Known rows, with every way that one mark hangs from another
J911(J514(J305(J866) J874)): [-0.29 -2.90 -2.91  3.63  1.53 -1.81 -3.02 -0.38  2.74 -2.47  0.11  1.04
  0.77 -2.67  0.42  2.23  0.89  2.13 -0.89  2.35  0.25]
J874(J514): [-0.17 -1.69  0.98  1.69 -0.43  0.83 -0.07  0.25 -3.78 -0.99  0.19 -0.22
 -1.83 -1.45  1.37 -0.29  0.11  0.19 -1.74 -2.55 -0.46]
J514(J305(J866)): [ 1.60  1.33 -1.66  2.54  0.00  0.62 -3.69  0.95  0.76 -1.94 -0.67  1.27
  0.04 -1.17 -0.30  0.64  0.17 -0.05  1.08  1.23  0.84]
J305(J514 J866(J936)): [ 0.74 -4.16  0.98  0.73 -2.71  0.47 -3.80  1.58 -0.29  1.85  2.49  3.55
  1.43 -0.79 -1.29  4.69 -1.18  3.45 -1.12 -1.95  0.21]
J715(J866(J936)): [ 1.01  3.01 -0.15 -2.25 -1.32  0.12  1.37  0.13  0.17 -0.92 -0.02  0.12
 -0.26 -1.78 -1.72  2.06  1.03  0.18 -1.22 -1.29  0.62]
J514(J305(J600 J866) J874): [ 3.29 -1.40 -2.91  1.18 -1.55 -0.62 -3.08 -0.80  0.10 -3.39  0.77  2.74
 -0.03 -2.49 -1.13  0.63  0.55  0.86  0.85  4.06  2.39]
J305(J514(J874 J911) J600): [ 0.81 -4.94  0.56 -1.78 -3.13 -0.91 -0.84 -2.44 -2.00  1.03  2.82  1.10
 -1.89 -1.75 -1.39  0.56 -1.12  2.69  0.49  0.56  0.51]
J715(J866): [-0.45  3.35 -0.85 -1.68  0.10 -0.16  2.39 -1.24 -0.04 -0.74  0.02 -0.05
 -0.10 -1.43 -1.36  0.93  1.13  0.31 -0.44  0.24  0.22]
J514(J305(J600 J866(J715)) J911): [ 3.02 -0.07 -2.15  1.78 -1.66  0.60 -5.26  2.11  0.00 -1.84 -1.06 -1.21
 -4.29 -2.56 -1.01 -1.33 -2.81  0.15  1.65  2.36  0.85]
J936(J866(J715)): [ 1.30  2.54 -1.61 -0.54 -0.24 -2.25 -0.35  1.82 -1.20 -3.44 -0.85 -1.90
 -0.74  1.59  0.76  1.05 -1.19  1.73  0.22  1.46  2.22]
J305(J514 J600 J866): [ 1.26 -4.62  0.30 -0.97 -2.31  1.61 -3.52 -0.98 -1.68  1.59  2.84  4.05
  0.81 -1.60 -3.08  2.54 -1.12  3.82  1.48 -0.91 -0.03]
J874(J514(J911)): [-1.43 -3.01  1.65  2.00 -0.44  0.86 -0.21  1.04 -3.17  0.03 -0.08 -2.26
 -3.85 -1.36  2.03 -1.43 -1.02 -0.53 -2.70 -2.06 -0.68]
J866(J936): [ 1.69 -0.54  0.82 -0.54 -1.86  0.04 -1.21  1.67  0.14 -0.01  0.02  0.30
 -0.11 -0.32 -0.32  1.23 -0.20 -0.37 -1.16 -1.92  0.49]
J874(J514(J305(J866) J911)): [-0.12 -2.02  0.19  4.01 -0.33  1.39 -3.05  1.67 -2.44 -1.59 -0.55 -1.28
 -3.68 -2.43  1.76 -0.90 -0.86 -0.65 -1.76 -0.98  0.08]
J514(J305(J600) J874 J911): [ 2.34 -1.03 -1.30  0.34 -1.68 -1.38 -1.76 -0.83 -0.27 -2.35 -0.11 -0.93
 -3.45 -2.18  0.06 -2.07 -0.36 -0.89  0.70  3.60  1.75]
J911(J514): [-1.52 -2.27 -0.25  1.22  2.04 -0.34 -0.94 -0.05  1.63  0.08 -0.20 -0.72
  0.19 -1.67 -0.03  0.75  0.32  1.86 -0.51 -1.06 -1.68]
J305(J514(J911) J866): [-2.11 -4.95  0.63  1.54 -1.32  0.35 -2.77  1.00  0.38  2.69  2.19  1.41
 -0.44 -0.48 -0.39  2.80 -2.02  3.36 -0.86  0.13 -0.31]
J514(J305(J600 J866(J936)) J911): [ 3.16 -1.43  0.36  0.72 -1.99  1.54 -5.34  2.39  0.88 -1.06 -0.78 -0.50
 -2.95 -2.46 -1.20 -0.87 -1.78 -0.82  0.63  0.75  1.01]
J514(J874): [ 0.06 -1.84 -1.79  0.48 -0.90 -2.24  1.28 -1.02  0.36 -1.29  1.07  0.75
  0.69 -0.28  0.64  1.22  0.70  0.61 -1.49  2.73  1.48]

Rows
[ 1.31 -2.30  0.62  2.51 -1.11  2.12 -3.53  1.11 -3.26 -1.88 -0.44 -0.51
 -4.20 -3.38  0.69 -1.95 -1.02 -0.28 -0.56 -0.91  0.16] | J874(J514(J305(J600 J866) J911))
[ 1.50 -0.08 -0.72  0.35  1.49  0.24 -3.56 -1.02  0.79 -1.55 -0.89  0.06
 -0.98 -3.02 -1.25 -0.80  0.75  1.00  1.99 -1.13 -1.24] | J911(J514(J305(J600)))
[ 1.22 -1.36 -4.10  4.52 -1.80 -2.52 -3.28  1.98  1.49 -3.06 -0.09 -0.97
 -3.18 -1.92  1.07  0.71 -1.73  0.65 -1.32  5.33  2.07] | J514(J305(J866(J715)) J874 J911)
[ 1.84 -3.06 -1.90  1.65 -1.62 -0.83 -3.25  0.37  1.13 -2.38  0.24  0.27
 -2.23 -2.71 -0.27 -0.58 -0.84  0.17 -0.08  4.53  1.97] | J514(J305(J600 J866) J874 J911)
[-1.93 -6.62 -0.53  2.10 -2.05 -1.54 -1.81  0.25  0.67  1.50  3.22  1.84
  0.14 -0.87  0.11  3.62 -1.45  3.85 -2.16  2.03  0.95] | J305(J514(J874 J911) J866)
[ 4.43 -3.63 -1.13 -0.55 -4.64  1.12 -5.61  2.09 -2.30  0.35  2.51  3.66
 -1.15 -2.38 -3.25  3.65 -2.72  4.49  0.82 -1.80  0.58] | J305(J514 J600 J866(J715 J936))
[ 0.70 -2.25 -4.16  4.52  1.01 -2.36 -3.78  0.62  2.05 -3.15 -0.16  0.60
 -0.47 -3.01  0.31  2.19 -0.06  2.77 -0.63  2.23  0.32] | J911(J514(J305(J866(J715)) J874))
[ 1.10 -3.36 -2.39  2.00  0.99 -1.03 -3.47 -0.95  1.70 -2.58  0.27  1.51
  0.05 -3.64 -0.91  1.38  0.94  2.28  0.30  2.11  0.22] | J911(J514(J305(J600 J866) J874))
[ 0.06 -1.15 -2.40  2.51  1.58 -2.38 -1.89 -1.19  1.59 -2.60 -0.08  0.08
  0.00 -2.66  0.57  0.89  1.44  1.32 -0.18  1.46 -0.28] | J911(J514(J305 J874))
[-0.26 -1.16 -1.64  3.22  2.41 -0.12 -4.13  0.73  2.25 -1.34 -0.75  0.31
  0.33 -2.59 -0.18  1.27  0.36  1.73  0.32 -0.10 -1.03] | J911(J514(J305(J866)))
[-0.55 -5.36 -2.86  3.38 -3.22 -2.33 -2.70  1.63  0.01  0.53  2.69  1.06
 -1.86 -1.12  0.05  3.94 -3.03  4.72 -2.20  2.49  1.21] | J305(J514(J874 J911) J866(J715))
[ 1.63 -0.97  1.32  1.38 -1.07  1.51 -2.50  0.16 -4.23 -1.81 -0.76 -1.55
 -4.81 -3.02  0.83 -3.11 -0.68 -1.30 -0.07 -1.96 -0.17] | J874(J514(J305(J600) J911))
[ 2.73  2.40 -3.68  3.15 -0.65 -0.04 -4.52  2.13  0.02 -2.68 -0.98  0.77
 -1.62 -1.53 -0.41  0.76 -1.13  0.65  1.09  1.63  1.05] | J514(J305(J866(J715)))
[ 0.25 -0.18  0.59  2.99 -0.25  0.77 -1.77  0.84 -3.22 -1.75 -0.70 -2.01
 -4.39 -2.16  2.06 -1.98 -0.61 -1.41 -1.10 -1.96 -0.19] | J874(J514(J305 J911))
[ 1.38 -1.90 -1.97  1.01  0.86 -1.61 -2.37 -1.71  0.85 -2.52  0.14  0.70
 -0.52 -3.39 -0.66  0.16  1.20  1.42  0.64  0.99 -0.09] | J911(J514(J305(J600) J874))
[ 0.04 -2.16 -2.37  3.71 -0.86 -1.89 -2.47  1.13  1.92 -2.15 -0.05 -0.45
 -1.73 -1.65  1.26  0.63 -0.75  0.04 -1.45  4.64  2.10] | J514(J305(J866) J874 J911)
[ 4.56 -2.47 -1.96  0.00 -3.40  1.31 -4.67  3.15 -0.56 -1.63  0.46  1.65
 -1.25 -2.30 -2.70  1.71 -2.37  2.11 -0.04 -0.15  1.39] | J305(J600 J866(J715 J936))
[ 4.57 -1.70 -2.51  0.76 -2.62 -0.69 -4.05  0.42  0.17 -3.64  0.79  2.93
  0.19 -2.78 -1.39  1.46  0.33  0.44  0.03  2.58  2.60] | J514(J305(J600 J866(J936)) J874)
[ 3.46  0.58 -1.29  0.28 -0.67  1.49 -4.36  0.09 -0.33 -2.17 -0.34  2.07
 -0.54 -2.22 -1.80 -0.41 -0.15  0.20  2.32  1.29  0.92] | J514(J305(J600 J866))
[-0.06 -7.53 -0.04 -0.09 -3.08 -0.24 -2.64 -1.12 -0.49  1.44  3.36  2.58
 -0.57 -2.02 -1.81  2.55 -1.90  4.03 -0.81  2.05  0.86] | J305(J514(J874 J911) J600 J866)
[-1.40 -4.03  0.18  0.36 -2.07 -2.10  0.01 -1.10 -0.65  1.69  2.54  0.42
 -1.19 -0.41  0.55  1.83 -1.03  2.36 -1.37  0.67  0.34] | J305(J514(J874 J911))
[ 1.95 -0.81 -0.49  1.11 -0.87  1.63 -4.49  1.42  0.63 -1.12 -0.80 -0.37
 -3.08 -2.45 -0.93 -1.79 -1.44 -0.71  1.50  1.69  0.67] | J514(J305(J600 J866) J911)
[ 0.16 -5.83  1.17 -0.51 -2.27  1.79 -3.71 -0.09 -0.76  2.30  2.53  2.11
 -1.13 -1.83 -2.32  1.57 -2.42  3.31  0.69 -0.16 -0.21] | J305(J514(J911) J600 J866)
